Each row comes from the steps of one walk. Every step used is in the known rows, and no mark comes twice. Write the walk behind each row, first mark first.
(in the rows, 128 means zero)
Known rows
N D F: [169 129 162 130 155 103 139 167 137 164 113 141 117 132 144 118 122 169
 177 165 148 116 156 151 139 158  88 128  93 120 151 108 135 144 118 146
 131]
S D A P: [149 126 143 135 166 117 194 170  98 112  90 129 103 115 138 121  89 168
 188 183 130 139 109 121 130 122  83 189 100 111 210  88 181 141 172 170
 170]
X P L: [156 118 126 141 160 106  90 139 112  90 121 146  71 125 181 117 112 142
 165 146 160 172 102 177 111 116 105 168 103 130 189  90 115 146 117 102
 137]
L D: [150 125 152 117 171  77 119 154 120 136  91 144  94 139 169  97 108 161
 137 175 141 145 146 126 138 125 126 157  58 136 156 128 159 155 170 118
 140]
L D N: [149 120 142 140 148  79 132 153 111 137  95 149  88 136 188 115 119 192
 119 158 116 128 149 132 141 120 116 186  82 137 141 123 169 155 165 121
 131]
E P: [165 120 123 130 148  81 123 141 128 130  99 134  75 133 135 100 119 166
 155 165 155 164 108 134 138 108 114 176  99 154 173 146 143 144 146 128
 131]
P E: [174 100 153 119 162  81 129 179 150  96 120 142  86 122 168  97 130 126
  99 179 135 157 129 153 108 138  99 174  94 143 161 130 146 163 148 103
 142]
N D A: [170 136 164 119 171 100 171 166 141 143 123 122 113 122 155  94 104 175
 172 141 100 101 153 161 143 159  73 157 104 118 181  82 147 128 150 166
 150]
F D N: [156 123 126 147 152  89 155 153 127 146 123 130 116 135 157 147 126 188
 124 138 135 177 131 152 106 113 109 203  89 147 156 114 168 154 147 162
 126]
X P A: [157 131 141 113 159  89  74 152 118 105  98 123  66 120 162 124 110 159
 156 155 136 119 107 135  81 124 132 172 105 135 189 102 132 153 125 102
 141]
V P E: [172  92 168 109 184  60 139 195 130  89 139 149  93 118 152 115 119 128
  81 169 140 138 136 166 119 148 133 191 100 121 159 121 160 155 133  73
 144]
V P J: [179  90 195 104 176  42 123 180 115 125 108 137  94 111 133 146 118 137
  90 154 136 148 122 180 125 163 145 177 100 115 159  99 167 136 127  87
 147]
D F: [172 119 162 133 151 105 128 155 124 136 117 128 116 134 148 110 132 149
 168 174 169 146 118 125 128 128 107 122  93 119 159 122 139 155  97 123
 131]
V P: [157 105 165 118 178  67 147 174 110 118 139 126 108 122 138 124 107 153
 120 149 153 139 128 151 131 141 156 170  90 115 165 119 164 139 121  95
 141]
J P X: [167 134 195 128 141  56 122 149 141 107 103 106 113 125 119 106  98 181
 142 159 122 134  98 150  96 150 133 173  86  88 175 114 114 112 125  57
 121]
J P: [163 124 173 124 140  83 124 153 130 101 105 121 110 123 173 115 102 151
 151 146 137 144  94 157 122 137 126 164  84 107 177 126 135 132 145  92
 125]
X P E: [175  95 147 122 159  89  94 165 150  78 104 147  66 123 180 105 113 132
 126 176 128 157 107 165 106 125 101 202 100 153 170 131 122 159 135  80
 148]
P L D: [144 130 132 130 172  86 111 149 101 121 105 169  78 140 184 101 119 147
 139 163 166 162 149 154 136 121 111 149  70 120 168  89 143 158 167 116
 135]
N D L P Q: [128 134 142 114 195  50 139 171 136 159 147 135 107 132 135 106 122 156
 143 157 116 127 171 144 169 137  84 122  91  80 148 104 114 106 121 148
 149]
J P L D S: [117 149 157 114 168  95 106 143 105  95 111 177  90 133 191 104  83 161
 143 146 140 143 117 173 123 114 103 163  64 107 196  82 149 121 174  92
 118]
D A: [172 129 158 122 166 102 163 156 130 110 123 106 114 123 157  87 114 156
 160 154 125 134 116 141 129 129  92 152 107 116 190  97 148 143 133 140
 151]
F D L P: [143 116 112 127 202  38 138 172 142 162 140 139 113 140 135 104 120 130
 141 148 166 198 140 137 156  93  95 154  93 116 179 110 139 157 158 160
 136]
X P L D: [147 127 126 132 168  94  70 134 102 103  91 174  62 138 198 108 103 148
 166 165 158 160 126 162 133 112 107 174  77 129 181  97 124 155 152  91
 137]
P Q: [147 139 163 116 161 102 132 137 124 111 134 109 114 134 144 118 128 165
 135 178 135 157 126 125 109 134 126 133  68 107 150 129 136 118  98 120
 147]
Q P: [156 102 113 136 166  68 131 162 117 154 114 119 100 107 145  97 110 161
 163 157 137 175 110 122 123 126 114 215  76 119 163 131 162 153 118 112
 143]
S D: [142 118 146 126 154 102 160 159 110 110 112 132  93 130 147 132 104 149
 143 157 149 180 130 151 116 118 103 162  88 128 183 102 172 154 165 143
 146]
D L: [136 107 140 130 166  65 127 177 122 122 151 141  79 122 165 100 145 149
 136 149 155 159 112 149 142 125 120 137  99 145 172 120 125 144 118 123
 128]
V P C: [135 111 191 112 190  48 172 163 109 134 149 112 118 129 110 131 100 168
 126 146 166 122 131 157 120 147 176 161  90  71 151 124 165 122 125  79
 152]
Q P A D N: [143 122  95 128 165  66 107 152  94 145 107 137 103 122 140 140 118 208
 136 158  95 124 133 123  62 113 114 252  90 109 174 113 191 192 147 122
 138]
L P: [169 109 138 122 177  64 144 162 136 145 104 105 115 128 147  88  97 135
 139 153 141 164 139 122 144 108 100 149  94  93 167 117 159 151 159 129
 152]
N D A P: [162 131 155 131 176 106 180 177 124 157  99 128 111 110 144 102  94 192
 188 168 106  82 135 130 146 163  81 180  97 121 186  97 154 123 153 174
 165]
N D: [157 120 154 123 162  88 149 167 136 156 118 132 100 124 152 110 109 173
 145 145 125 127 157 158 130 160 102 157  82 135 160 111 146 134 149 149
 142]
Q P L D F: [153 124 107 147 173  80  93 147  90 160  92 183  97 131 162  98 120 150
 193 187 178 167 138 125 148 112  88 180  71  88 157  95 143 168 116 102
 129]
D L P: [146 102 129 128 183  41 130 181 128 143 134 127  96 124 154  82 122 128
 138 146 150 164 131 132 166 102 100 137 111 106 173 115 131 148 144 129
 141]
A D F: [167 127 157 123 161 110 125 136 123 128 114 148 139 158 135 122 122 160
 166 197 157 154 129 135 107 118 106 137  73 116 175 135 159 183 129 123
 137]
D L P V: [168 108 131 118 176  27 150 168 126 120 127 123  92 119 143 102 130 111
 120 149 155 146 145 148 175 131 105 128 135  97 172 144 141 157 148 120
 163]

Write each row's walk
[168 118 136 116 183  26 158 179 137 150 125 137  91 117 142 113 122 132
 123 137 131 115 183 169 192 161  85 133 134  98 164 126 135 149 166 141
 163]
N D L P V
[133 115 143 131 173  62 137 185 132 152 150 153  78 123 160 108 134 169
 147 137 134 124 151 171 158 156 101 145  99 147 164 107 121 132 134 148
 130]
N D L
[120 134 149 104 184  91 134 154 121 134 111 148  92 138 160  89  92 179
 126 166 131 137 141 129 125 111 112 158  57 148 176 118 177 135 160 126
 136]
L D S
[168 137 174 138 170  79 169 167 127 130 102  98 111 115  90  87 100 204
 168 193 116 104 102 100 107 150 109 184 104  99 192  99 135 109 111 120
 158]
D A P X
[164 139 159 112 177  87 147 149 121 124  95 136 108 139 166  76 101 165
 159 173 119 121 140 130 154 121  96 158  81 115 182 102 157 150 164 135
 152]
L D A
[161 145 154 106 167 104  92 145 111 127 106 148 125 154 124 130 129 167
 157 192 154 113 140 119  73 122 118 127  83 104 183 109 155 196 133 126
 134]
P A D F
[119 116 156 122 207  20 167 174 144 188 147 129 104 132 126  96 104 161
 156 131 140 117 173 158 174 138  97 132 107  68 153 106 129 120 165 137
 155]
N D L P C
[185 127 129 122 137  68 142 133 125 103  90 127  71 126 127 122 126 148
 129 169 156 148 125 150 146 137 121 167 121 142 174 171 152 153 151 120
 154]
E P V
[149 136 156 119 159 110 100 124 125  95 117 118  93 135 159 126 112 164
 162 180 125 154 102 142 106 122 123 161  75 119 161 131 116 112  84  98
 150]
X P Q
[115 144 105 120 176  94 109 132 102 122 105 188  54 145 158  93 103 177
 145 167 159 166 136 152 138  84  88 176  76 151 194 102 154 133 172 127
 121]
E P L D S
[174 118 158 122 180  98 174 202 145 130  98 152  98 110 158  96 107 169
 148 192  96  83 146 139 135 170  58 205 108 127 178 100 151 137 167 154
 169]
N D A P E
[186  99 176 116 149  69  76 149 135 116  74 137  68 113 168 134 114 137
 135 164 123 165  94 180 112 142 111 187 102 144 170 107 128 139 127  92
 152]
X P J
[149 143 135 119 152  97 118 123 123 115 110 128  87 145 121 114 128 173
 153 188 140 159 112 122 129 112 116 156  79 121 159 147 126 111 112 123
 138]
E P Q
[189 129 182 115 128  73 140 143 125  79  94 113 108 119 161 135 109 134
 128 148 140 127 107 173 134 165 128 154 106  96 175 151 142 145 153  81
 148]
J P V
[172 138 150 125 158 106 208 157  94  91  82 123  98 108 129 141  99 153
 162 185 134 123 123 131 139 150  87 178 125 101 210 112 188 153 179 167
 190]
S D A P V
[124 133 132 104 185  62  92 168 106 119 139 158  86 142 139 120 144 166
 127 167 141 126 131 143  85 121 132 144  90 135 195 104 145 185 152 128
 132]
P A D L
[192  95 167 109 172  37 117 166 144 151  75 121 103 114 145 110 109 119
 110 161 126 173 136 152 140 129  93 160 105  97 159  96 157 146 165 119
 160]
L P J
[150 148 161 124 174 121 171 146 110 115 114 104 124 124 132 106 114 184
 175 201 116 113 100  95 121 138 103 155  82  90 177 112 144 105  96 147
 170]
D A P Q
[157 127 158 135 143  94 111 147 110  87 118 141  95 124 185 125 113 137
 153 137 161 165  96 183 116 133 110 159  94  90 187  88 121 136 143  91
 120]
J P L
[185 107 154 115 143  52  98 147 134 136  68 147  63 122 135 122 130 147
 126 173 139 174 105 164 135 127 107 185 105 154 168 125 142 140 151 116
 139]
E P J
[129 130 123 107 180  69  56 152 107  98 127 164  66 145 153 126 126 166
 154 166 133 123 113 155  79 107 132 169  96 143 208 111 123 182 138 103
 137]
X P A D L
[165 142 146 107 162 111  57 128 114 109  90 151 105 153 137 137 112 167
 186 195 149 110 117 131  72 111 115 156  92 117 194 111 134 190 117 101
 137]
X P A D F
[153 120 112 119 173  59 102 168 109 152 104 116  84 101 138 107 116 166
 153 154 133 131 118 108  85 127 128 207  89 108 174 107 166 162 118 112
 141]
Q P A
[135 122 123 132 184  63 132 170 132 143 151 149  99 140 149 121 141 151
 141 147 172 191 119 157 131 114 114 157  80 156 179 116 132 154 134 156
 123]
F D L
[128 138 135 114 187 104 158 152 138 139 139 134 118 138 130 120 100 176
 132 148 153 188 126 145  97 107 110 175  65 157 192 111 177 135 143 165
 128]
F D S
[149 129 139 151 168 103 115 156  82 146  77 190  93 137 170 116 121 161
 186 210 194 134 129 109 147 126 102 142  71 107 165 101 143 158 136 121
 138]
A P L D F
[184 136 160 121 166  92 201 168 120 135  89 120 108 102 134 125 103 175
 164 172 109  67 150 139 155 192  86 171 120 111 186 124 163 130 160 164
 185]
N D A P V
[116 151 140  86 189 102 117 148 115 116 130 139 107 143 127 118 101 190
 119 167 121 119 137 133  51 112 124 162  73 136 209 103 191 166 161 138
 141]
P A D S
[140 127 198 119 150  63 146 136 131 119 112 109 120 135 147 119  91 164
 158 144 149 130 100 161 115 143 146 155  81  65 162 131 138 115 153  77
 140]
J P C
[179 108 156 126 174  99 164 189 132 100 100 139  95 112 161  86 116 148
 139 201 119 115 105 122 120 141  79 200 107 125 185 115 155 150 148 129
 170]
D A P E
